Each row comes from the steps of one walk. Every step used is in the known rows, and no mark comes twice. Write the walk behind each row, first mark first.
Known rows:
gelun-fatid: [-1.59 -0.18 -0.27 -0.07 -1.55 -1.01 -2.52  1.57 -0.98  1.52 -1.55  3.77
  1.48 -0.45  1.88 -1.06 -0.24  2.62  0.92  0.61 -1.94 -1.36 -0.96 -2.75
 -0.66]
gidiz-gelun: [-0.64 -1.15  0.19  0.98 -2.12 -2.23 -2.82  0.34 -2.15 -0.44 -1.27  4.61
  0.62  0.83  1.42 -1.02  0.30  1.00  1.00  2.52 -0.32 -0.75  0.01 -3.45
 -0.74]
redu-dobif: [ 0.10 -0.66 -0.80 -1.46 -2.22 -1.41 -0.93  2.34 -0.98 -0.28 -1.38  5.92
 -0.07  0.20  2.42 -1.92 -0.29  0.58 -0.55 -0.11 -2.26 -3.43 -1.18 -3.20
 -1.32]
redu-nade-dobif-gidiz-gelun: [-0.31 -0.43 -1.09  1.21 -1.36 -2.92 -0.98 -0.99 -3.18  0.35 -1.60  2.89
  1.28  0.41  0.62  0.24 -0.93  2.03  0.53  1.27 -0.04 -0.94 -1.67 -4.30
  0.99]
nade-dobif-gidiz-redu: [-0.60 -1.05 -0.17 -1.92 -0.48 -0.12 -0.50  1.56 -0.94  0.58 -1.75  1.08
  2.12  1.86  2.00 -0.30 -1.23  1.06 -0.13 -0.40 -1.73 -2.19 -1.37 -4.34
  1.00]
redu-dobif-gidiz-gelun: [-0.67 -0.73 -0.61 -0.54 -1.01 -2.34  0.06  1.38 -3.21 -0.66 -0.22  4.65
  1.28  1.26  1.02 -0.66 -1.52  0.10  0.39  1.61  0.25 -3.15 -0.42 -3.78
  0.58]
dobif-nade: [-0.64 -0.30  0.52 -0.23 -1.42 -1.98 -1.82  0.06 -0.36  0.65 -2.82  4.25
  1.03  1.26  1.47 -0.73 -0.45  0.78 -1.45  0.56 -0.29 -1.89 -1.77 -2.43
 -1.93]
redu-gidiz-gelun: [-0.54 -0.88  0.56  1.62 -1.90 -2.78 -1.94  0.47 -2.94 -0.94 -1.24  4.80
  1.23  0.51 -0.42  0.70 -0.62  0.56  0.89  2.13  0.15 -0.65 -0.42 -2.31
  0.39]
nade-dobif-redu: [-0.49 -0.08 -1.11 -1.42 -2.86 -1.22 -1.03 -0.11  0.11 -0.08 -1.38  2.65
  0.01  1.67  0.50 -1.53  1.13  2.15  0.29  0.46 -2.29 -0.37 -1.64 -3.31
 -2.38]
nade-dobif: [-0.47 -0.35 -0.45 -1.80 -1.89 -1.48 -2.07  0.14 -0.92  0.25 -2.72  3.49
  0.34 -0.73  1.83 -1.35  0.15  2.53  0.12  0.20 -2.24 -1.24 -1.50 -4.05
 -0.79]
nade-dobif-redu-gidiz: [-0.49  0.09 -0.89 -0.79 -2.71 -1.79 -0.17  0.06 -0.66 -0.58 -1.42  2.72
  0.64  1.38 -1.20  0.21  0.27  1.58  0.11  0.07 -1.71 -0.16 -2.03 -2.13
 -1.20]
gelun-redu-dobif-nade: [ 1.40 -0.91  0.35 -1.13 -1.67 -0.43 -1.52 -0.10 -0.38  0.34 -2.65  5.00
  1.10  2.38  1.43 -1.43 -1.54 -0.95 -1.80  0.24 -1.32 -2.66 -3.77 -3.34
 -2.36]
fatid-redu-nade: [ 0.47 -1.39 -1.32  1.25 -4.49 -1.73 -1.03  1.25  0.78  0.68 -0.81  4.55
 -1.01  2.51  1.03 -0.75  0.98  1.31 -0.19 -0.33 -3.36 -2.46 -1.97 -2.17
 -1.80]
gelun-gidiz: [-1.00 -1.05  1.19 -0.04 -1.25 -1.94 -2.06  1.83 -0.04  0.25 -2.23  4.09
 -0.02  1.84  2.04 -0.38 -0.55  1.57 -0.14  0.54 -3.51 -2.39 -1.23 -1.87
  0.40]
gelun-redu-gidiz: [ 1.43 -2.57  1.58  0.79 -2.22 -0.91 -1.35  1.19 -1.42  0.55 -2.57  4.06
  0.82  1.70  0.45  0.87 -0.45 -0.12  0.47  0.42 -3.12 -2.19 -2.30 -2.29
 -0.56]
fatid-redu: [-0.34 -1.35 -0.49 -0.74 -3.87 -1.19 -0.86  1.58  0.81  0.34 -0.97  3.87
 -0.45  2.45  0.91 -1.10  0.87  1.30  0.38  0.50 -3.03 -2.40 -1.16 -2.39
 -1.88]
gelun-redu-dobif-gidiz: [ 1.34 -2.27  0.57 -1.44 -1.39 -0.51  0.74  2.16 -1.73  0.94 -1.53  3.84
  0.98  2.64  1.78 -0.47 -1.32 -0.41 -0.11 -0.12 -3.13 -4.73 -2.47 -3.91
 -0.49]
dobif-redu-gidiz-gelun: [-0.76 -0.63 -0.23  1.97 -2.84 -2.55 -1.02  0.26 -1.83 -1.20 -0.02  4.05
  0.96  2.72 -1.59  0.66  0.36  0.20  0.98  2.39  0.24  0.21 -0.56 -1.56
 -1.09]
gidiz-gelun-fatid-redu-nade: [-1.19 -0.03 -2.14  2.44 -3.83 -1.47 -2.69 -0.37 -0.61  0.63  0.54  3.82
  0.99  1.55 -0.23 -1.04 -0.23  2.21  1.45  1.91 -0.73  0.42 -1.74 -2.46
 -0.76]
gelun-fatid-redu-nade-dobif-gidiz: [-1.35  0.44 -2.35 -0.53 -2.64 -1.17  0.08 -0.04 -0.34  1.99 -0.77  1.25
  1.58  0.89 -0.40 -0.07 -1.01  3.69  0.82 -0.78 -2.26 -1.34 -3.19 -3.08
  0.53]
gelun-fatid-redu-gidiz-dobif: [-2.04  0.41 -0.63  1.13 -3.16 -0.18 -1.44  1.27 -0.47  0.27  0.39  2.02
  1.49  1.75 -2.12 -0.50  0.20  2.72 -0.11  0.82 -1.45 -1.25 -1.45 -2.99
  1.11]
nade-dobif-redu-gidiz-gelun-fatid: [-2.12  1.42 -1.52  0.40 -2.10 -1.56 -1.97 -1.61 -2.08 -0.51 -0.06  2.06
  2.56  0.40 -2.48  0.07 -0.84  2.50  1.80  2.26  0.91  2.72 -1.84 -2.39
  0.02]
redu-gidiz-dobif-nade: [-1.03  0.38  0.95  1.63 -1.32 -1.68 -1.56  0.05 -1.64 -0.42 -2.17  3.34
  1.63  1.57 -1.07  0.08 -0.20  0.96 -2.85  0.69  0.89 -1.94 -1.76 -3.27
  0.49]

Write each row's walk:
[-1.65  0.70 -2.37 -0.92 -3.38 -0.77 -1.94  0.36 -0.81 -0.52  1.18  4.43
  1.38  1.27 -0.22 -2.38 -1.18  1.40  1.36  2.04 -0.31 -0.38 -1.39 -3.06
 -0.74] | gidiz-gelun-fatid-redu-dobif
[-0.27  0.39 -0.61 -1.58 -1.43 -1.81 -1.12  0.52 -0.65 -0.23 -2.11  5.66
  0.87  0.86  1.53 -1.60 -1.25  0.04 -2.02 -0.08 -0.12 -2.86 -2.37 -2.81
 -2.05] | redu-dobif-nade
[-1.96  0.00 -0.40  1.05 -1.56 -1.52 -3.50  0.17 -2.31  0.56 -0.75  3.79
  1.99 -0.18  0.94 -1.08 -0.70  2.24  1.83  2.72  0.20  0.37 -0.27 -3.26
 -0.25] | gidiz-gelun-fatid
[ 0.33 -0.48 -2.07 -0.21 -4.30 -1.48 -1.31 -0.32  0.61  0.45 -1.49  3.50
 -0.69  1.24  0.65 -1.30  0.53  2.50 -0.27 -0.53 -3.21 -1.14 -2.90 -3.32
 -1.39] | fatid-redu-nade-dobif
[-0.30 -1.00 -0.55 -1.64 -1.00 -1.90  1.10  2.69 -1.90  0.30 -1.02  4.55
  0.83  1.10  1.85 -0.65 -1.11  0.50 -0.43 -0.42 -1.88 -4.86 -1.15 -3.36
  0.05] | redu-dobif-gidiz
[-0.04 -0.60 -1.66 -2.11 -3.90 -0.99 -0.27  1.97  0.62 -0.55 -0.08  5.23
 -0.62  2.11  1.08 -2.13  0.08  0.65 -0.32 -0.16 -2.87 -3.32 -1.73 -2.75
 -1.88] | fatid-redu-dobif
[ 1.00 -0.70  0.22 -0.12 -1.78 -0.92 -2.43 -1.65 -1.75 -0.54 -1.88  4.90
  1.68  2.58  0.68 -1.53 -1.94 -1.44 -0.94  2.26  0.84 -0.94 -3.03 -3.88
 -1.75] | gidiz-gelun-redu-dobif-nade
[-2.04  0.38 -1.18 -0.48 -0.43 -1.61 -0.64  1.23 -3.33  0.39  0.25  3.78
  2.70  0.19  0.56 -0.76 -2.40  1.39  1.32  1.76  0.82 -1.89 -0.77 -3.64
  1.10] | redu-dobif-gidiz-gelun-fatid
[ 0.03 -0.70 -0.97  0.07 -1.35 -2.43  0.03  0.36 -1.87  1.25 -2.41  2.82
  0.71  0.25  1.51  0.29 -0.56  2.48 -0.37 -0.91 -2.21 -2.73 -2.32 -3.73
  0.55] | redu-nade-dobif-gidiz
[ 0.36 -1.22 -1.29  2.17 -3.58 -1.92 -0.87  1.26  0.15  0.59 -0.66  4.46
 -0.76  2.93  1.11 -0.71  1.70  1.05 -0.30 -0.07 -2.76 -1.79 -1.74 -1.90
 -2.83] | dobif-redu-nade
[-1.63  0.63 -1.77  1.19 -0.77 -2.14 -1.72 -1.19 -3.29  1.29 -1.11  1.95
  2.68 -0.61  0.23  0.16 -1.75  3.40  1.40  1.24  0.41  0.17 -2.01 -4.10
  1.65] | redu-nade-dobif-gidiz-gelun-fatid
[-0.88 -0.70 -1.32 -1.14 -2.83 -1.94  0.96  1.22 -1.57 -0.86  1.01  3.81
  0.85  3.19 -0.41 -0.94 -1.17  0.11  0.55  1.68 -0.32 -2.90 -1.03 -3.31
 -0.10] | fatid-redu-dobif-gidiz-gelun
[-0.06 -0.75 -1.73 -0.60 -3.09 -1.90  0.80  0.20 -0.23  1.06 -1.15  2.05
  0.29  2.08  0.12  0.00 -0.19  2.38 -0.15 -0.79 -2.84 -2.53 -2.89 -3.29
 -0.13] | fatid-redu-nade-dobif-gidiz
[ 1.85 -1.48 -0.53  1.70 -2.83 -1.03 -3.53 -2.27 -2.12  0.22 -2.33  3.56
  0.58  1.11  1.12 -0.88 -0.40  1.08  0.67  1.79 -1.68  0.55 -3.01 -4.87
 -0.77] | gidiz-gelun-redu-nade-dobif
[ 0.35 -2.13 -0.39  1.69 -1.25 -0.82 -0.40  2.75 -0.90  1.19 -1.11  3.00
  1.33  3.16  2.59  0.39 -0.74 -0.10 -0.71 -0.92 -2.11 -3.62 -1.43 -2.87
  0.47] | dobif-gidiz-redu-nade
[-0.75 -1.33  0.90 -0.08 -1.00  0.02 -2.54  2.67  0.82 -0.04 -1.48  3.14
  0.94  3.60  2.77 -0.64 -1.05  0.25 -0.69  0.12 -3.35 -1.91 -1.28 -2.11
  0.81] | gelun-gidiz-redu
[-0.11  0.04 -0.77 -1.54 -1.10 -0.02 -1.67  1.28  0.18 -0.43 -1.37  4.77
  1.84  2.57  2.22 -1.83 -1.81 -1.36 -2.52 -0.42  0.09 -2.40 -2.44 -2.97
 -1.48] | gidiz-redu-dobif-nade
[-0.85  0.39 -1.03  0.41 -2.63 -2.38 -1.31 -1.30 -2.00 -1.59 -0.57  2.82
  1.19  1.49 -2.07  0.11 -0.02  1.31  1.00  2.20  0.38  1.56 -1.47 -2.58
 -0.61] | nade-dobif-redu-gidiz-gelun
[ 0.71 -0.83 -1.57  0.28 -2.11 -0.07 -2.74  0.51 -0.20  0.32 -2.00  3.22
  0.78  1.01  2.70 -1.23 -0.35  1.18 -0.87 -0.93 -2.43 -0.85 -2.42 -3.99
 -0.38] | gidiz-redu-nade-dobif
[ 1.20 -2.32  1.12  1.32 -2.40 -0.75 -3.15 -0.32 -1.90  0.01 -1.73  3.80
  0.85  2.34  1.29 -0.86 -0.11 -0.11  1.27  2.92 -1.54 -0.54 -1.32 -4.08
 -1.25] | gidiz-gelun-redu
[ 0.54 -1.60  0.78 -0.43 -1.06 -1.02 -1.25 -1.42 -2.86  0.34 -2.07  1.30
  1.96  1.77  0.42  0.02 -1.35  1.05  1.49  2.30 -0.85 -0.67 -2.14 -5.22
  0.62] | nade-dobif-gidiz-gelun-redu
[-0.72 -0.67  0.06 -1.92 -0.85 -1.93 -0.01  0.77 -1.81  0.88 -2.48  2.10
  1.24  0.12  1.32  0.05 -0.68  2.45  0.25 -0.13 -1.87 -2.63 -1.31 -4.11
  0.54] | nade-dobif-gidiz
[-2.53  0.83 -1.43 -1.35 -1.97 -1.23 -0.83 -1.22 -1.58  0.64  0.04  0.49
  2.71  1.14 -1.34 -0.50 -1.57  3.15  2.15  2.07  0.11  0.56 -1.61 -3.96
  0.95] | nade-dobif-gidiz-gelun-fatid-redu
[-2.46  1.31 -0.37  1.10 -2.42 -0.55 -1.48 -0.46 -0.09  0.43 -0.44  1.67
  2.59  2.31 -2.91 -0.31 -0.75  2.16 -1.71  0.89  0.78 -0.70 -2.73 -2.49
  0.51] | gelun-fatid-redu-gidiz-dobif-nade
[ 0.05 -0.50 -0.79  0.35 -1.32 -0.31 -2.96  0.57  0.65 -0.01 -2.12  2.75
  0.70  2.37  2.52 -0.61 -1.41  1.37 -1.32 -0.87 -3.53 -0.74 -3.03 -2.92
  1.29] | gelun-gidiz-redu-nade-dobif
[-2.34 -0.22  0.08  0.81 -0.47 -1.85 -1.44  0.74 -3.10  1.21 -0.48  2.34
  2.94  0.60  0.45  0.19 -1.45  2.13  1.93  2.38  0.56 -0.95 -0.23 -3.21
  1.01] | dobif-gidiz-gelun-fatid
[ 2.22 -1.75 -0.39  0.62 -2.85 -0.45 -2.47 -0.78 -0.82  1.13 -3.21  3.51
  0.06  0.81  1.90 -0.81 -0.02  1.45 -0.14 -0.16 -3.76 -1.14 -3.65 -4.28
 -1.24] | gelun-redu-nade-dobif
[-0.87  0.66 -2.74 -0.25 -3.77 -0.70 -1.97 -0.58  0.46  1.39 -0.96  2.57
  0.68  0.19  0.27 -1.35 -0.25  3.78  0.65 -0.39 -2.71 -0.01 -3.20 -3.12
 -0.85] | gelun-fatid-redu-nade-dobif
[-2.52 -0.32 -0.75  0.16 -2.15 -1.41 -0.53  0.48 -1.48  0.94  0.67  1.65
  2.37  2.39 -0.98 -0.11 -1.05  2.03  2.19  2.46  0.06 -0.82 -0.90 -2.75
  0.40] | dobif-gidiz-gelun-fatid-redu
[-0.52 -1.99  0.56 -0.30 -0.69 -0.27 -0.33  3.03 -0.88  0.77 -1.06  2.19
  1.78  3.12  2.48  0.08 -0.81  0.01 -0.06 -0.06 -1.77 -3.54 -0.64 -3.15
  0.41] | dobif-gidiz-redu
[-1.14  0.28  0.14  0.99 -3.00 -1.23 -0.75 -0.27  0.01 -0.63 -0.86  2.57
  1.18  3.31 -2.49 -0.18  0.17  0.95 -2.58  0.68  0.24 -1.83 -2.33 -2.78
 -0.02] | fatid-redu-gidiz-dobif-nade
